What can hang from each mark
zumevug: basam debubo vuge
muva: debubo pugu
roren: pugu vaze
susukon: debubo pugu
potog: nufo vuge
nufo: potog
tavapuv: nufo
pugu: muva roren
vaze: muva susukon
vuge: potog
debubo: muva roren susukon zumevug
basam: muva roren susukon

In the rows, zero is written as 128.
Known rows, with every way that one mark hangs from another
zumevug(debubo vuge(potog)): [153 174 195 106 150 173 120 112 114 129 139  77 118 120 137 108 110 149
  94 139 129 119 144 113 109 106 142 107 139 148 144 113 119]
susukon(debubo(muva roren)): [113 123 101 123 122 145 165 144 125 135 121 128 124 116 127 107 117 123
 113 146 127 116  94 136 145 139 125 142 115 124 126 128 120]
debubo(roren(pugu vaze) susukon zumevug(basam)): [ 84 119  92 156 157 196  47 109 131 158 161 132 138 143 133 146 120 119
 131  79 140 131 153 141  94  49 122 127 112 131 108 100 187]
basam(muva roren susukon(debubo(zumevug) pugu)): [104 133 120 180 103  64 124 159 126 135 118 111 124 122 119 156 128 126
 138 125 116 148  96 127 143 177 133  88 110 132 147 134 122]
basam(muva roren(pugu) susukon(debubo(zumevug))): [ 91 130 121 180  94  71 109 152 135 134 130 120 126 123 119 157 132 131
 142 121 109 143 114 131 125 168 128  89 112 127 138 148 134]
zumevug(basam debubo(susukon)): [146 151 224  75 132 132  99 126 114 146 126  87 107 138 137 103 128 140
  91  68 101 133 147 134 118 109 141  51 107 140 135  98 138]
vaze(muva(debubo) susukon(pugu(roren))): [150 106 129  89 113  73 145 158 136 107  82 116 130 112 142 144 137 116
 148 182 142 140 111 107 153 164 125 130 123 118 135 130 110]
susukon(debubo(muva roren) pugu): [127 119  46 134 124 144 170 159 130 126 100 141 132  94 119 120 126 117
 131 158 138 124  90 125 162 127 124 147 112 122 115  73 114]
debubo(muva roren(vaze) zumevug): [ 67 119 100 186 158 213  99 120 141 139 170 163 143 160 123 105 112 118
 120 122 155 109 119 143 113  82 118 190 129 123 127 161 173]
vaze(muva): [153 122 172 107  98 114 196 130 134 113 110 131 118 142 133 114 143 124
 135 162 105 108 130 130 129 149 121 145 146 122 139 182  89]
vaze(susukon(debubo(roren zumevug))): [136 116 127 104 144 139 166 119 112 143 112 105 126 131 144 141 106 114
 132 127 122 134 106 122 128 145 126 128 118 127 141 142 129]
susukon(debubo(roren(vaze(muva)) zumevug) pugu): [129 117  34 134 142 166 174 148 130 132  96 125 135 120 122 126 114 117
 160 124 144 120 102 115 124 120 117 145 120 124 119  80 129]
basam(roren): [146 146 158 157 109 114 222  92 108 145 137 126 111 129 126 120 128 126
 134 163  96 121 111 156 143 165 129 122 150 134 133 172 114]
nufo(potog(vuge)): [158 134 166 139 152 146 164 108 121 131 133 156 134 144 123 130 116 145
 114 124 109 114 145 119 159 185 132 177 165 151 142 158  81]
roren(pugu vaze(susukon(debubo(zumevug)))): [144 125  77 101 145 141 107 111 144 124 126 166 137 108 135 156 148 128
 177  90 107 130 167 116  83 130 122 149 136 119 125  97 146]
vaze(muva(debubo(zumevug(vuge)) pugu) susukon): [131 107 150 105 117 111 135 155 129 105  95  99 139 136 131 146 132 125
 135 154 168 133 128 112 140 145 121 133 123 113 122 140 118]
roren(pugu vaze(muva(debubo(susukon)))): [139 119 102 108 117 123  85 137 149 111 119 164 136 107 131 140 167 135
 170 116 125 118 173 124  93 138 118 149 139 116 116 102 135]
pugu(muva roren(vaze(susukon(debubo(zumevug))))): [101 122  87 115 125  93 100 110 144 126 159 151 122 138 126 129 108 121
 139 140 106 148 120 133 110 109 141 112 140 127 137 182 140]
basam(muva): [135 126 186 145  99  78 171 126 123 116 128 138 119 149 118 119 137 131
 117 144  89 115 130 135 142 156 125 122 132 129 143 171 112]
susukon(debubo pugu(muva)): [163 121  60 100 113 103 182 150 122 117  90 141 124 110 111 117 125 123
 142 125 111 132 112 118 154 141 129 111 128 122 122  96  91]
roren(pugu(muva(debubo(susukon zumevug))) vaze): [125 117  82 126 129 134  60 124 139 118 141 178 138 126 116 128 146 136
 159  84 123 128 176 128  97 115 123 133 142 118 113 111 154]
basam(muva(pugu)): [127 124 153 172  86  76 174 136 125 108 127 146 124 137 103 140 145 130
 125 161  96 120 132 140 154 150 126 118 130 123 122 144 117]
pugu(roren(vaze(muva susukon(debubo(zumevug))))): [116 128 109 114 131  99 145 109 145 131 137 129 124 131 141 142 118 120
 152 159 113 135 121 131 101 128 131 131 136 127 141 163 136]
vaze(muva susukon(pugu)): [162 112 142  86 110 102 157 148 141 104  91 138 127 112 144 153 151 111
 154 171 116 131 125 109 140 150 125 148 134 118 143 147  92]
pugu(muva(debubo) roren(vaze)): [113 123 107 123 116  75 108 114 134 123 150 142 119 141 118 106 114 132
 127 143 118 142 120 139 128 138 138 100 142 129 126 161 143]
vaze(susukon(debubo(zumevug(vuge)) pugu(muva))): [147 118 100  85 141 122 143 133 123 124 105 114 134 124 134 140 114 117
 135 115 133 144 121 107 133 122 131 120 123 124 135 120 110]
debubo(susukon(pugu) zumevug): [130 115 119 162 144 144 131 120 101 152 122 127 139 148 127 146 111 116
 134 115 136 129 151 143 131  93 123 126 127 129 132 122 133]
debubo(roren(vaze) susukon(pugu(muva)) zumevug): [ 82 107  65 179 147 188  52 131 121 151 152 142 140 133 127 148 109 109
 139 118 154 135 130 142 115  70 128 140 121 130 121 117 169]
vaze(muva(debubo(roren susukon(pugu) zumevug))): [122 103 137 132 115 130 136 162 121 125  97 105 133 142 131 117 123 121
 130 153 162 116 116 127 143 137 115 136 121 120 126 140 122]
zumevug(basam(muva(debubo(roren) pugu)) vuge): [125 149 189 100 124 111 132 112 130 116 142  63 125 153 117 107 135 147
  71 100 149 134 129 121 138  91 133  82 110 138 100  93 127]
potog(vuge): [152 123 179 119 136 129 221  83 116 129 139 127 128 146 129 112 124 131
 106 123 146 120 137 137 126 134 135 148 152 136 127 154  85]
roren(pugu(muva(debubo(susukon))) vaze): [133 119  87 116 120 120  60 124 140 115 139 179 133 113 119 132 155 137
 157  94 115 129 173 128 101 127 126 130 142 119 112 105 145]
tavapuv(nufo): [210 159 186 140 123  66 161  80 105 129 141 142 107 116 137 118 134 144
 116 119  84 122 122 123 148 150 131 137 143 144 147 157 109]
roren(vaze(muva(debubo(susukon zumevug) pugu))): [126 123 129 127 127 122 102 137 132 119 123 141 132 132 125 136 148 134
 153 111 139 119 154 132 106 146 123 144 136 122 126 124 135]
roren(pugu(muva)): [150 117 103 131  98 126 160 112 136 112 131 172 127 128 112 121 143 128
 144 140  90 124 154 133 128 115 123 125 151 118 110 143 114]
potog(nufo): [195 152 191 129 142  88 188  95 124 126 144 170 103 149 132 115 134 138
 121 111  81 112 116 126 143 165 129 127 152 146 138 164  76]

Rows
[121 155 206  96 127 174 124 125 131 123 145  77 126 129 137  85 121 147
  79 133 155 119 134 129 105  93 138 108 127 134 129 121 119]
zumevug(debubo(muva) vuge)
[134 132 112 157  96 111 179 113 120 130 133 146 121 120 113 118 134 129
 144 157 108 127 122 147 146 150 125 116 148 123 114 154 124]
basam(roren(pugu(muva(debubo))))
[133 127 132 169 132 109 169 123 101 134 111  99 132 159 100 125 121 139
 121  95 153 139 129 139 157 153 123  84 120 127  99  90 149]
muva(debubo(zumevug(basam(roren susukon))) pugu)
[ 94 144 149 200  87  57  82 136 137 125 157 139 117 110 116 180 161 134
 144 135 100 151 123 147 125 187 143  95 126 134 137 143 140]
basam(muva(pugu) roren(vaze) susukon)
[106 141 138 159 124 108 135 128 120 154 137 110 121 129 132 138 118 127
 125 114 122 143 103 143 129 171 135 105 122 133 147 159 123]
basam(roren susukon(debubo(muva zumevug)))
[120 124 143 139 159 168 147 105 106 143 131  78 136 161 129  96 101 137
 113 106 176 120 119 129 117 130 119 127 128 134 117 113 157]
muva(debubo(roren(vaze) zumevug(vuge)))
[157 112 126 108 136 108 142 126 117 121 106 137 132 131 129 138 123 116
 138 125 124 143 128 115 150 144 129 123 132 123 136 130 120]
vaze(susukon(pugu(muva(debubo(zumevug)))))
[111 133 154 133 115 135  84 159 125 134 127 127 125 104 131 118 125 129
 109 152 131 131 131 143 133 111 139  99 112 128 136 104 139]
zumevug(debubo(muva susukon(pugu(roren))))
[131 135 156 115 113 131 100 149 125 135 117 111 117 104 138 130 129 130
 132 145 122 131 136 136 112 125 139  87 120 132 138 101 134]
zumevug(debubo(susukon(pugu(roren(vaze(muva))))))
[133 113 127 136  88  84 186 150 131 106  99 118 126 130 115 126 138 129
 138 191 138 123 118 135 153 157 122 120 133 116 110 139 111]
vaze(muva(debubo pugu(roren)))
[132 160 189  65 145 134 109  97 136 138 150  54 119 141 144 115 131 143
  70  71 136 147 126 117 110  92 144  80 111 146 122  99 110]
zumevug(basam(susukon(debubo(muva roren))) vuge)
[153 120 105  89 134 106 147 143 126 123  98 141 131 100 137 147 134 117
 138 136 119 139 118 114 151 151 130 138 117 121 139 104 108]
vaze(susukon(debubo(muva) pugu))
[139 176 195  83 156  91  55 116 135 124 148  76 118 140 135 133 131 150
  73  70 111 144 145  95 123 106 145  85 112 152 146 109 112]
zumevug(basam(muva susukon(debubo)) vuge(potog))
[140 130 101 101 157 132 105 122 136 127 126 158 134 116 137 144 140 125
 156  90 120 131 143 118 104 141 129 156 130 125 143 106 135]
roren(vaze(susukon(debubo(muva zumevug) pugu)))
[131 112 140 125 109 114 141 130 112 123 128 126 119 148 114  91 115 129
 108 133 126 128 110 134 155 148 129 107 135 126 122 160 123]
pugu(muva(debubo(roren)))
[141 146 182 110 164 168 185  72 119 141 147  82 131 194 128  96 105 136
  96  70 136 121 148 127 106  70 123 114 136 138 124 146 126]
debubo(zumevug(basam vuge))
[ 98 108  78 160 144 203 118 116 147 131 142 146 142 142 134 141 121 113
 162 133 141 119 131 124  90  87 113 170 133 120 117 142 166]
debubo(roren(pugu vaze(muva susukon)) zumevug)
[ 65 113  80 165 122 173   4 148 146 137 168 179 141  86 136 152 150 117
 125 151 145 126 143 152 118  81 129 170 113 121 113 105 168]
debubo(muva roren(pugu vaze) susukon)
[123 112 120 136 130 128  90 132 106 144 120 114 130 110 133 131 130 131
 129 127 151 130 133 140 132 151 124 116 117 129 112  81 159]
muva(debubo(roren(pugu vaze) susukon))
[123 124  37 129 133 148 140 157 138 125 109 152 133  89 121 124 133 120
 141 141 138 124  99 123 143 129 126 154 114 123 117  64 124]
susukon(debubo(muva roren(vaze)) pugu)
[128 146 111 132 129 116 141 117 129 138 138 150 122 100 133 141 142 124
 152 136 113 132 116 141 126 163 133 144 138 128 139 136 131]
basam(roren(vaze(susukon(debubo(muva) pugu))))
[148 110 158 104 104  92 141 161 121 116  89 114 126 127 133 120 141 127
 131 151 142 119 131 126 147 161 120 126 127 120 132 135 102]
vaze(muva(debubo(susukon(pugu))))
[153 108 184  72 115  86 139 153 127 111  88 110 125 131 147 131 139 123
 134 149 135 128 122 110 141 180 122 134 125 117 146 162 106]
vaze(muva(debubo) susukon)
[ 87 161 168 133 148 198   9 151 123 138 162  86 128  96 144 121 109 139
  72 162 166 125 130 125 122  68 146 125 112 143 137 106 148]
zumevug(debubo(muva roren susukon) vuge(potog))
[142 128 135 103 122 118 113 125 146 110 128 157 126 113 137 159 162 125
 163 131 109 129 149 123 102 152 131 154 141 121 136 138 123]
roren(vaze(muva(pugu) susukon))
[ 92 118  54 143 144 180 126 143 139 135 132 148 141 129 122 113 114 125
 137 110 144 113 118 129 113 104 116 162 116 117 118 115 151]
susukon(debubo(muva roren(pugu vaze) zumevug))
[205 161 183 149 147  85 125  91 113 127 146 160 119 117 133 127 124 157
 108 108  97 120 129 107 166 173 135 172 156 157 151 161  93]
tavapuv(nufo(potog(vuge)))
[ 65 110  67 180 156 215  67 128 155 130 165 179 153 138 126 129 123 114
 139 124 156 117 134 132 105  68 115 195 125 115 116 139 184]
debubo(muva roren(pugu vaze(susukon)) zumevug)
[145 132  76 124 139 116 195 140 121 132  92 118 130 138 111 116 115 126
 139  92 123 127 111 117 147 123 119 108 114 126 124  87 117]
susukon(debubo(zumevug(basam(muva roren))) pugu)
[132 167 217  70 141 192 135 100 130 139 148  34 111 143 140  82 114 146
  66  97 142 131 117 121  99  68 142  61 112 148 112  87 137]
zumevug(basam debubo(roren) vuge)
[ 74 114  85 178 150 143  52 142 133 142 151 166 151 136 125 140 117 115
 124 131 159 131 149 149 133  64 126 158 118 121 132 131 157]
debubo(muva susukon(pugu(roren(vaze))) zumevug)
[133 107 119  74 105 119 142 161 144 114  94 119 125 104 149 148 137 113
 148 169 124 128 107 109 128 151 123 143 117 114 136 149 106]
vaze(muva susukon(debubo(roren(pugu))))
[ 62 134  78 215 155 223 100 127 134 127 172 136 151 146 109 125 101 122
  96 171 181 115 118 136 144  45 123 186 127 126 106 136 160]
debubo(muva(pugu) roren zumevug(vuge(potog)))
